In the rows, zero is written as 128.
Known rows, with every step that occurs
malu -> ronuguk -> makov: [168 124 136 135 115 146  82 158 103 141 131 165 136 135 145  93 154 118
 117  76 140 144]
nisivo -> makov -> ronuguk: [125 150 159 150 128 139  93 112  85 173 127 128 149 102 119  91 114 130
 113 112 122 137]
makov -> ronuguk -> nuzop: [158 104 110 145 111 179  97 120 107 187 126 128 154 136 123 121 129 110
  92  96 115 107]
nuzop -> ronuguk: [149 131 120 146 110 161  95 105 119 170 177 140 122 116 181  92 147 110
  97  83 139  87]
gevam -> malu -> ronuguk -> vefat: [155 105 129 118 120 154  52 128 121 177 155 172 144 129 113 103 179 117
  94  76 147 154]
nisivo -> makov -> gevam -> malu -> ronuguk -> nuzop: [118 120 127 137 129 140  71 111  76 191 141 182 140 102  86  94 136 121
 126 113 143 144]
malu -> ronuguk -> gemep -> nisivo: [186 111 113 178 117 166  91 101 108 182 138 125 122 140 111 120 165  99
  96  78 141 131]
vefat -> ronuguk -> makov: [152 140 139 128 105 129  71 102 104 171 148 137 145 146 194  87 138 103
 128 117 124 123]
gevam -> malu: [130 131 117 130 135 162  68  85 118 171 136 151 148 118 133  67 165 127
 100  98 165 124]
ronuguk -> gemep -> nisivo -> makov -> gevam: [142 127 109 207 121 143  93  50  80 190 135 105 122 131 103 104 142  89
 125 127 153 128]
nuzop -> ronuguk -> gemep -> nisivo -> makov: [146 118 128 185 102 141  92  82  90 190 187 112 120 133 144 118 144  91
 103 102 148 104]
nisivo -> makov -> gevam: [117 155 129 161 134 135  91  83  82 169 127 150 126  92 123  70 124 119
 140 124 138 129]
makov -> ronuguk: [146 143 121 140 123 172 102 109 117 188 112 120 148 119 144 101 136 122
  92  90 116 119]
ronuguk -> makov: [145 134 129 149 115 136  81 122  98 124 128 141 143 140 165  69 146 111
 133 108 156 128]
vefat -> ronuguk -> malu: [168 126 125 114 120 161  50  81 117 204 154 142 104 120 174  86 155 112
 102 115 123 116]
nufug -> ronuguk -> makov -> gevam: [119 140 110 129 126 130  94  73 112 186 145 153 146 134 194  87 139 113
 118  96 117 125]
malu -> ronuguk -> gemep -> nisivo -> makov: [173 114 133 181 119 150  88 105  91 179 144 127 125 132  97 118 151 103
 106  89 142 141]
malu -> ronuguk: [178 126 126 142 126 169  91 129 121 159 134 155 127 117 136  92 155 122
 102  67 134 124]
gemep -> nisivo: [161 127 107 195 146 174  89  64 121 189 146 116 131 116 146  78 134  91
  94 109 171 125]
malu -> ronuguk -> nufug: [188 106 117 161 106 155  99 131 112 151 115 154 154 135 126  81 149 110
 121  82 138 122]
gemep -> nisivo -> makov -> gevam -> malu: [116 137 115 180 155 150  73  61  89 220 144 144 138  96 109  80 126 100
 109 132 173 157]

Rows
[112 126 110 162 134 133  87  20  99 233 162 125 144 132 137 111 147 105
  99 108 129 132] : nufug -> ronuguk -> gemep -> nisivo -> makov -> gevam -> malu
[188  89 116 146 112 177  85 139 112 160 149 164 132 132 116 112 147 110
 103  73 133 112] : malu -> ronuguk -> nuzop
[161 109 111 165  92 147 104 108 108 162 159 138 149 136 172  80 141  99
 117  97 144  85] : nuzop -> ronuguk -> nufug
[114 139 130 143 124 132  75  95  73 188 128 162 134 107  88  96 152 125
 131 112 138 149] : nisivo -> makov -> gevam -> malu -> ronuguk -> gemep
[160 107 125 149  94 145  78 115 122 169 197 141 119 133 176 111 155  90
 102  83 129 104] : nuzop -> ronuguk -> vefat
[140 121 134 109 124 147  59 143 104 166 135 179 153 131 125  87 173 130
 103  80 160 156] : gevam -> malu -> ronuguk -> makov
[157 132 116 131 118 147  84 148  99 164 119 176 131 128 140  97 156 113
 126  81 134 147] : malu -> ronuguk -> makov -> gevam
[130 136  90 118 135 168  75  98 113 210 119 181 133 107 120  89 170 123
 108  87 143 138] : makov -> gevam -> malu -> ronuguk
[128 142 153 162 111 132  97 101  75 170 123 109 146 121 105 108 126 123
 119 114 116 132] : nisivo -> makov -> ronuguk -> gemep
[136 123  92 120 125 158  66 104 114 208 131 181 132 118 115 102 175 108
 109  89 136 151] : makov -> gevam -> malu -> ronuguk -> vefat
[137 123  83 130 123 160  81 100 105 204 107 180 150 119 113  82 167 114
 119  97 145 137] : makov -> gevam -> malu -> ronuguk -> nufug
[158 120 111 159 104 158 112 112 106 179  93 117 175 139 133  90 131 111
 112 105 120 118] : makov -> ronuguk -> nufug
[148 119 116 119 138 161  70  61 128 196 162 146 112 114 177  84 155 126
  85  87 122 115] : nufug -> ronuguk -> malu
[127 133 120 171 154 152  73  82  90 225 146 157 138  97  99  92 132 103
 103 116 166 168] : gemep -> nisivo -> makov -> gevam -> malu -> ronuguk
[115 131 110 117 105 139  75 125  95 188 165 171 135 129 176  95 159 108
 115  96 148 120] : nuzop -> ronuguk -> makov -> gevam -> malu
[135 123 127 180 128 133  98  29 104 201 171 105 140 137 151 110 135 103
  98 103 124 120] : nufug -> ronuguk -> gemep -> nisivo -> makov
[136 137 140 187 147 154  90  85  94 210 141 115 147 104 119  97 108 102
  95 121 151 152] : gemep -> nisivo -> makov -> ronuguk
[134 118 124 174 144 142  62  90  91 225 159 158 134 105  96 105 136  90
 107 117 160 178] : gemep -> nisivo -> makov -> gevam -> malu -> ronuguk -> vefat
[135 107 113 174 147 155  70  90  84 225 156 163 139 106  87 105 127  95
 103 119 166 159] : gemep -> nisivo -> makov -> gevam -> malu -> ronuguk -> nuzop
[144 122 143 189 137 143  79  91  96 209 154 117 145 115 112 110 112  89
  97 121 144 163] : gemep -> nisivo -> makov -> ronuguk -> vefat
[135 126  79 144 132 167  75  79 103 227 122 160 130 121 103 107 175 105
 102  96 151 145] : makov -> gevam -> malu -> ronuguk -> gemep -> nisivo
[150 111 125 145 119 136  83  63 138 180 179 133 140 137 184 101 146 102
  99  84 107 119] : nufug -> ronuguk -> vefat
[154 126 107 174 115 170 103  81 105 210 116  89 143 145 119 129 146 100
  87 101 126 125] : makov -> ronuguk -> gemep -> nisivo
[163 121 116 178 121 151  91  97  88 197 135 137 120 127  94 122 153 100
 112  92 137 145] : malu -> ronuguk -> gemep -> nisivo -> makov -> gevam
